What can hang from each mark
Q23: Q250
Q883: Q867 Q988
Q146: Q250 Q500
Q247: Q867
Q500: Q23 Q146
Q867: Q146 Q500 Q883
Q250: Q197

Each row was made from one small tree. The marks that hang from a mark follow it in brackets, in the order of their numbers. Every link used is in the known rows. Write each row's tree.
Known rows
Q247{Q867{Q500{Q23}}}: -0.33  2.98  2.81  -1.38  -0.68  2.04  -0.83  -4.51  2.20  3.17  -2.62  0.02  2.05  -1.24  -2.62  1.38  0.67  -0.84  -3.19
Q146{Q250{Q197} Q500{Q23}}: 0.89  -4.10  -2.77  -1.34  -1.25  0.09  3.30  -2.19  -1.71  -2.98  4.12  1.59  -1.65  0.83  5.62  -0.31  -0.87  1.54  2.65
Q247{Q867{Q500 Q883}}: -2.18  3.47  2.02  -0.12  2.28  -0.81  -1.93  -0.90  -0.22  3.90  -2.86  0.79  3.47  -0.35  -4.84  0.98  0.24  -2.06  -4.87
Q883{Q867{Q146{Q500{Q23}}} Q988}: 2.45  -3.83  0.37  -1.76  -3.67  1.05  -0.86  0.46  2.98  -4.70  -0.48  3.68  -0.81  -4.87  5.70  4.07  0.66  -4.46  2.26
Q247{Q867{Q500}}: -2.30  2.63  1.64  -0.14  0.09  -0.22  -0.08  -1.40  2.37  3.62  -0.79  0.82  1.94  0.16  -5.07  -0.53  0.07  -0.43  -4.26
Q500{Q23{Q250} Q146}: 1.34  -1.06  -0.34  1.49  3.40  2.69  1.21  -3.28  -0.43  -0.41  0.81  -5.90  0.99  3.09  -1.62  0.57  -0.60  -0.83  0.43
Q250{Q197}: 0.81  -1.12  -2.81  0.96  -2.55  -1.46  2.72  -1.78  -1.92  1.36  3.84  -1.98  0.23  2.01  0.81  -2.31  0.74  1.05  -2.99
Q883{Q867 Q988}: 1.49  0.77  -3.40  -1.42  -6.12  1.19  0.70  0.08  3.36  -0.03  2.48  2.71  -0.15  -2.97  2.33  1.85  -0.42  -4.14  -1.79
Q23{Q250{Q197}}: 1.11  -2.68  -3.54  4.05  0.72  -1.58  3.46  -0.61  -2.78  0.79  4.60  -3.15  1.00  2.64  -0.94  -1.58  -1.07  -0.19  -2.57
Q867{Q146{Q250} Q500{Q23}}: 0.72  0.05  5.04  0.24  -1.68  2.07  -0.84  0.04  -3.31  0.02  -2.71  -1.86  -1.71  -0.48  2.69  1.04  -0.70  4.66  3.82
Q883{Q988}: 0.05  1.23  -1.79  -1.79  -6.38  0.01  0.43  0.11  1.85  1.90  2.29  -0.48  -2.52  0.20  0.93  0.46  0.31  -1.39  -0.72
Q500{Q23 Q146}: 1.41  1.04  0.77  -1.07  -0.15  3.39  -0.13  -4.39  0.12  0.15  0.25  -4.46  -0.61  2.14  -0.08  -0.66  1.14  0.14  0.43
Q500{Q146}: -0.80  0.76  -0.74  0.29  0.13  1.16  0.56  -1.49  0.02  0.91  2.20  -3.45  -0.35  3.11  -2.26  -2.63  0.69  0.60  -0.81
Q247{Q867}: -2.33  1.27  1.32  -0.23  -2.86  -1.87  0.99  -0.33  2.17  2.40  2.01  1.12  1.66  1.37  -3.11  -0.70  -0.56  -1.73  -4.21
Q867{Q146{Q250} Q883{Q988}}: -0.19  0.60  1.72  -0.21  -2.98  -3.37  -0.94  5.28  -3.20  -0.85  -0.76  0.06  -3.57  0.09  3.70  1.39  -0.41  1.51  2.83
Q883{Q867{Q146{Q250} Q500} Q988}: 1.74  0.14  -0.37  0.16  -2.81  1.11  -1.12  4.17  -0.04  -1.13  -1.61  2.53  -1.19  -3.96  3.28  1.01  -1.32  2.51  2.59
Q247{Q867{Q146 Q500{Q23}}}: -0.42  1.95  5.77  0.59  0.12  0.05  -2.02  -1.40  0.66  1.99  -5.23  -0.89  1.33  -1.25  -2.34  0.51  1.27  1.28  -1.56
Q146{Q250 Q500}: -2.81  -2.75  -0.84  -1.75  -1.90  -0.91  1.75  1.70  -0.32  -1.73  5.91  3.32  -1.66  1.76  2.60  0.36  -2.70  0.20  2.68
Q146{Q500{Q23{Q250}}}: -0.21  -4.01  -0.21  0.82  1.17  1.99  1.32  -2.59  0.42  -1.92  3.60  0.16  0.97  1.03  1.43  3.46  -1.62  -5.32  1.36
Q883{Q867{Q500{Q146}} Q988}: 2.36  1.60  -4.24  -1.11  1.09  3.81  -1.25  -1.37  3.50  0.67  -1.96  -0.49  0.94  -2.85  -1.65  -0.01  1.46  -1.01  -0.72
Q146{Q250{Q197} Q500}: -0.86  -4.42  -4.81  0.12  -1.08  -2.12  3.32  0.80  -1.95  -2.23  6.11  2.65  -1.62  1.80  3.10  -2.21  -1.28  2.21  2.01

Which tree is each row?
-1.04  -2.66  0.59  -3.08  -3.03  1.39  1.60  -1.57  -0.22  -2.38  3.81  2.67  -1.95  0.53  4.92  2.58  -2.01  -0.40  3.58
Q146{Q250 Q500{Q23}}
-0.91  4.18  0.30  -1.41  -0.04  -1.18  -1.75  0.53  2.35  4.30  -3.68  1.53  1.74  -1.89  -4.33  0.93  1.18  -2.46  -3.47
Q247{Q867{Q500 Q883{Q988}}}
-0.59  4.78  -1.11  -0.49  4.49  -0.55  -2.63  0.08  2.39  3.11  -5.21  -1.07  1.09  -0.30  -6.45  -1.33  2.46  -1.04  -2.29
Q247{Q867{Q500{Q146} Q883{Q988}}}
2.34  -0.69  -2.80  -0.31  0.65  1.15  2.65  -2.73  -2.81  -1.24  1.63  -4.26  -2.06  2.54  2.78  -3.79  0.60  5.35  2.09
Q500{Q23 Q146{Q250{Q197}}}
1.63  -5.95  -3.21  1.99  2.68  -0.03  3.01  -3.80  -1.05  -2.19  4.17  -1.05  1.05  0.74  2.15  0.89  -0.59  -3.11  0.33
Q146{Q500{Q23{Q250{Q197}}}}
0.23  0.60  1.94  0.37  -2.97  -2.25  -1.76  3.31  -1.86  0.51  -2.03  -1.32  -1.90  -0.12  1.30  1.75  1.50  -1.38  0.08
Q867{Q146 Q883{Q988}}
-1.18  3.31  -0.33  -2.13  -2.03  -2.98  -0.88  1.26  2.10  2.26  -1.04  1.79  -0.37  -0.88  -1.89  1.46  0.87  -4.01  -3.81
Q247{Q867{Q883{Q988}}}
-3.22  -1.66  4.30  1.74  2.79  -5.03  -1.60  3.12  -0.42  -1.30  -0.94  3.82  2.01  0.34  -1.66  0.85  0.75  -3.47  -1.47
Q247{Q867{Q146{Q500} Q883}}
0.66  -0.72  -4.27  1.24  0.73  -1.04  2.66  -0.17  -3.04  -1.03  3.76  -3.52  -2.28  3.85  0.74  -5.35  -0.18  6.01  1.29
Q500{Q146{Q250{Q197}}}
0.73  3.72  -1.94  -0.97  3.47  1.86  -2.43  -0.41  -0.05  2.75  -4.06  -2.96  -0.41  -0.02  -3.79  -0.79  2.72  -0.30  0.50
Q867{Q500{Q146} Q883{Q988}}
0.72  -3.54  -1.37  -0.32  -2.93  -1.21  -0.94  3.13  2.83  -3.60  1.33  5.05  -0.34  -3.42  3.78  2.09  0.05  -3.71  1.28
Q883{Q867{Q146{Q500}} Q988}
-2.15  2.67  0.52  0.25  3.79  -0.14  0.04  0.10  1.08  1.56  -0.96  -0.78  0.75  2.24  -5.06  -4.02  -0.69  5.03  -0.36
Q247{Q867{Q500{Q146{Q250}}}}
-2.48  2.22  5.19  1.74  3.41  -3.26  -2.23  3.60  -3.09  0.92  -4.05  1.40  0.89  -0.11  -2.17  0.09  -1.22  2.64  -0.49
Q247{Q867{Q146{Q250} Q500 Q883}}
0.69  -0.23  1.54  1.84  -0.79  1.25  -0.84  2.72  -2.19  -1.35  -0.63  2.10  0.53  -2.53  2.10  1.02  -2.18  2.93  1.53
Q883{Q867{Q146{Q250} Q500}}
3.61  -1.58  -2.85  3.52  7.38  3.13  1.36  -4.68  -2.40  0.62  -1.78  -7.06  1.36  1.27  -2.83  -2.67  1.34  2.54  -0.13
Q867{Q500{Q23{Q250{Q197}} Q146}}
1.39  -0.66  -0.90  -0.26  -5.49  -0.85  0.23  4.80  0.21  -2.44  1.65  2.85  -2.51  -2.51  5.42  1.17  -1.80  1.39  2.42
Q883{Q867{Q146{Q250}} Q988}
3.97  2.20  -2.18  -3.47  -4.05  5.63  -1.30  -3.61  3.20  0.91  -2.46  1.07  0.94  -5.62  2.89  4.04  0.63  -3.19  -0.73
Q883{Q867{Q500{Q23}} Q988}
1.94  1.55  -4.93  -1.40  0.67  3.35  -0.70  1.05  2.24  -0.56  -0.71  0.62  -0.69  -2.73  0.45  -1.20  -0.82  2.36  2.08
Q883{Q867{Q500{Q146{Q250}}} Q988}
-2.35  -1.90  2.37  0.02  0.87  -5.23  -1.45  4.50  1.55  -1.26  -2.06  3.85  0.05  -1.48  -1.02  1.47  1.47  -3.94  -0.47
Q247{Q867{Q146{Q500} Q883{Q988}}}
-0.70  -4.27  0.78  1.11  -0.74  -0.88  -0.27  2.18  0.55  -3.56  2.62  4.31  1.51  -2.12  3.30  1.85  -0.35  -4.06  0.06
Q883{Q867{Q146{Q500}}}
3.39  -1.92  -2.75  3.49  4.42  1.22  2.60  -3.95  -2.07  -0.63  1.39  -6.87  1.00  2.79  -0.55  -2.21  0.28  1.13  -0.15
Q500{Q23{Q250{Q197}} Q146}
0.28  3.36  1.68  -0.47  3.64  3.03  -0.60  -4.68  2.27  2.14  -4.09  -2.80  2.39  0.46  -4.95  -1.50  1.83  0.79  -1.87
Q247{Q867{Q500{Q23 Q146}}}
1.04  1.31  0.34  -1.46  -0.76  3.03  1.21  -1.96  -1.56  -1.24  1.33  -3.41  -2.06  3.00  1.71  -0.96  -0.41  3.30  3.11
Q500{Q23 Q146{Q250}}
-0.33  3.90  3.20  -0.69  6.18  2.40  -2.81  -4.00  0.40  2.06  -6.46  -2.63  3.27  -0.20  -4.80  0.03  2.17  -1.33  -2.20
Q247{Q867{Q500{Q23 Q146} Q883}}
-3.61  -2.53  3.39  0.72  -0.19  -4.94  0.80  4.33  0.42  -2.81  2.31  4.54  -0.48  1.34  0.57  -1.00  -2.16  1.97  1.84
Q247{Q867{Q146{Q250 Q500}}}
-3.90  -2.63  3.96  1.24  2.52  -5.33  -0.51  5.18  -1.80  -2.63  0.21  4.99  -0.12  0.69  -0.02  0.76  -1.69  -0.48  1.35
Q247{Q867{Q146{Q250 Q500} Q883}}
0.52  2.94  -2.07  -1.22  2.68  1.22  -1.97  0.85  -1.17  1.30  -2.95  -1.71  -2.11  0.20  -1.36  -0.64  0.34  2.59  2.69
Q867{Q500{Q146{Q250}} Q883{Q988}}
-2.35  0.75  3.89  1.12  -2.20  -4.44  0.29  4.05  -0.90  -0.37  0.97  1.44  -0.84  1.86  -0.15  -1.83  -2.01  3.56  -0.29
Q247{Q867{Q146{Q250}}}
